Every row comes from one small tree of marks. The marks that hang from a mark follow it in brackets, in alphabetical order. Every link used is in the known rows. Which tree was each row made from?
Known rows
fenor{kekob{panir zonesun}}: [-0.07 -2.25 -1.21  2.83 -1.50 -0.43  3.22  2.02  0.38 -1.55  1.24 -0.57
  0.09  2.35  0.78  5.00 -0.27  0.42  1.15]
panir{kekob zipo{fivusi}}: [-0.43 -3.54 -4.40  2.42  5.17 -3.29 -1.70  1.74  2.34  2.20 -1.78  1.36
 -3.80  1.45  1.01 -2.49  2.03 -2.30  0.33]
fivusi{zipo{panir{kekob{fenor}}}}: [-1.50  0.57  1.45 -0.21  0.27 -2.12 -2.90  1.61 -1.33  1.14 -0.98  0.89
  1.23  2.13  1.14  0.28  1.52 -1.32 -0.65]
panir{kekob{fenor zonesun} zipo{fivusi}}: [-1.64 -0.18 -6.12  1.98  2.32 -1.60 -3.56  1.17 -1.31  3.03 -4.76  2.96
 -0.47 -0.31 -3.56 -0.17  4.46 -1.95  1.53]
fivusi{zipo}: [ 1.38 -2.19  2.57  2.45  0.17 -1.74  0.12 -0.10  3.44 -1.61  1.13  0.86
 -1.47  1.44  4.77  0.19  0.72 -0.99 -0.90]
zonesun{zipo{fivusi panir}}: [ 1.05 -2.85  0.36  0.22 -0.62 -0.27 -1.27  0.12  2.98 -0.03  4.79  0.28
 -2.92  4.04  2.95 -1.01 -3.76 -0.04  0.70]
labi{kekob{panir zonesun}}: [-0.81 -1.31 -2.25  5.63 -3.21 -0.50  2.27  3.74 -0.80 -0.22  3.40  0.65
 -1.77  1.51  1.41  4.43 -0.24  0.09 -1.30]
kekob{fenor panir zonesun{zipo{fivusi}}}: [ 0.48  1.78 -3.84  2.93 -3.39  0.12 -3.73 -0.73 -2.31  2.03  1.43  0.18
  0.16  1.40 -2.78  3.65  1.13 -1.83  0.71]
fenor{kekob{panir}}: [ 1.13 -3.54  0.21  2.94 -0.06 -1.42  3.30  1.88  1.19 -1.36  2.33 -3.20
 -0.45  3.90  3.53  3.63 -1.47  0.00 -0.07]
kekob{fenor panir}: [ 1.45  0.22 -1.44  4.71 -2.50 -0.37 -0.06  0.57 -0.22  0.79  1.21 -3.35
  0.14  3.35  1.87  2.82  1.87 -0.35 -1.09]
fivusi{zipo{panir{kekob}}}: [-1.72 -1.59  1.62 -0.06  1.43 -2.82 -1.28  2.25  1.52  0.08  0.70  1.77
 -1.38  2.30  2.98 -0.51  0.26 -1.24 -0.74]
labi{kekob{fenor zonesun}}: [ 0.16 -1.19 -1.34  4.51 -3.11  1.17  1.12  1.84 -0.95 -0.05  0.23  0.21
  0.74  1.09  1.13  2.71  0.71  0.68 -0.72]
labi{kekob{panir{zipo}}}: [ 0.65 -1.90 -2.78  6.85  0.26 -2.51  1.47  4.77 -1.72  0.75  4.21 -0.12
 -2.34  1.03  2.83  2.02  1.15 -1.07 -1.04]
kekob{fenor panir zonesun}: [ 0.17  1.59 -3.03  4.50 -3.94  0.62 -0.27  0.70 -1.03  0.44  0.06 -0.91
  0.54  1.63 -0.88  4.25  2.87  0.19  0.29]
zonesun{kekob}: [ 0.50 -3.12  0.37  3.28  0.65 -0.65  0.72 -0.46  4.97 -0.21  2.12 -2.88
 -1.79  2.57  4.36 -1.02 -0.73 -1.06 -1.68]
labi{kekob}: [ 1.14 -4.62  0.43  4.94 -0.37 -0.47  3.02  2.42  2.81 -0.84  3.21 -1.47
 -2.41  2.74  5.77  0.26 -1.72  0.31 -1.92]
panir{kekob{fenor zonesun{zipo{fivusi}}}}: [-0.65 -0.19 -4.72  1.65  0.86 -0.24 -4.70 -1.22 -0.42  2.95 -2.48  0.58
  0.11  0.72 -2.72 -0.10  2.33 -2.77  0.73]
zipo{panir}: [ 0.89 -3.14  1.09  1.86 -1.17  0.40  2.20  1.49  4.33 -1.64  3.40 -0.83
 -2.50  4.32  5.15 -0.33 -2.06  1.93  0.21]

Which tree is each row?
[-0.46  1.99 -5.19  3.39 -2.02 -1.25 -2.53  1.66 -3.23  2.09 -0.72  2.75
 -0.45  0.38 -3.72  3.61  3.20 -1.03  1.74]  kekob{fenor panir{zipo{fivusi}} zonesun}
[-0.10  0.68 -1.41 -0.13 -3.41  1.40 -3.17 -0.60 -0.72  0.85  1.98  1.87
  0.25  2.44 -1.45  1.41 -1.31  0.35  2.06]  kekob{fenor zonesun{zipo{fivusi panir}}}
[ 0.20  1.30 -2.00  2.28 -1.51 -1.80 -5.04 -1.35 -1.77  3.40  3.29 -3.30
  0.49  2.63 -1.19  1.74 -1.04 -3.69 -1.78]  zonesun{kekob{fenor panir} zipo{fivusi}}
[ 1.77 -0.56 -0.50  3.89 -0.05  0.38 -3.10 -2.48  1.36  1.47  2.07 -4.28
  1.45  1.40  2.17 -1.00  1.17 -2.54 -1.17]  zonesun{kekob{fenor} zipo}
[ 0.40  1.31 -3.20  6.03 -3.97  0.54 -1.47  1.78 -4.44  1.66  3.40 -0.85
  1.47  0.41 -0.85  4.50  1.62 -1.50 -0.72]  labi{kekob{fenor panir zonesun{zipo}}}
[ 0.68 -3.01  0.65  0.53 -0.90  1.35  1.67  0.93  1.36 -2.10  3.40  0.37
  0.94  2.16  1.81  2.06 -2.17  1.21  2.93]  fenor{kekob{zonesun{zipo{panir}}}}
[ 0.03 -0.59 -2.78  5.25  1.24 -2.66 -0.88  1.85  0.64  1.19  3.18 -1.57
 -1.61  0.79  1.39  0.71  2.21 -2.34 -0.85]  zonesun{kekob{panir{zipo}}}
[-1.88 -3.48 -1.22 -0.86  1.57 -1.94 -0.71  2.23  3.03  1.27  0.59  0.56
 -3.68  4.85  2.03 -1.36 -2.77 -0.13 -0.42]  zipo{fivusi panir{kekob}}
[ 0.09 -2.62 -1.52  2.18  2.24 -0.47 -1.48  1.00  2.78  0.94  2.71 -1.59
 -1.87  2.98  3.18 -2.25  0.23 -1.25  0.19]  zonesun{zipo{panir{kekob}}}
[-2.93 -0.33  0.23 -0.13  0.11 -1.83 -1.49  2.32  0.77 -0.32 -0.44  4.36
 -0.80  0.63  0.26  0.92  1.37 -0.72  0.57]  fivusi{zipo{panir{kekob{zonesun}}}}
[ 2.18  0.07 -2.30  4.31 -1.97  2.22 -1.80 -1.78  0.95  0.16  0.26 -0.89
  1.27  0.37  0.54  0.85  3.16 -0.72  1.32]  kekob{fenor zonesun{zipo}}
[-0.70  1.34 -3.37  2.84 -0.22 -3.07 -3.86  1.12 -2.79  3.43  1.14 -0.69
 -0.15  1.59 -2.12  1.76  1.09 -2.92 -0.76]  zonesun{kekob{fenor panir{zipo{fivusi}}}}
[-0.86 -2.35 -4.30  1.88  2.22 -0.79 -3.00 -0.51  2.42  1.79 -0.79  1.49
 -2.56  0.87 -0.81 -0.98  1.10 -2.61  0.75]  panir{kekob{zonesun{zipo{fivusi}}}}
[ 1.74 -3.69 -0.46  2.60  0.57  0.99  1.60 -0.55  2.30 -1.77  1.36 -0.78
  0.72  0.89  2.11  1.69 -0.04 -0.33  2.20]  fenor{kekob{zonesun{zipo}}}
[-2.86 -0.05 -2.91 -1.16 -1.27 -0.42 -2.53  1.70 -0.68  2.08 -2.32  2.21
 -0.43  3.03 -2.56  1.05 -0.34  0.21  0.80]  zipo{fivusi panir{kekob{fenor zonesun}}}
[-0.65  0.79 -2.61  5.46 -4.51 -0.01  0.62  3.17 -3.76  0.97  1.77 -0.32
  0.78  1.41 -0.42  5.26  1.07 -0.06 -1.28]  labi{kekob{fenor panir zonesun}}
[-0.19 -3.09  0.39 -1.96 -0.84  0.29  0.26  0.78  0.80 -1.19  2.89  1.98
 -0.23  2.86  0.17  2.14 -4.49  0.72  2.97]  fenor{kekob{zonesun{zipo{fivusi panir}}}}
[ 0.97 -2.88 -1.61  5.48 -1.17  0.94  0.67  1.20  1.14 -0.52  3.63  0.47
 -1.17  0.13  2.76  1.05  0.00 -0.62 -0.20]  labi{kekob{zonesun{zipo}}}
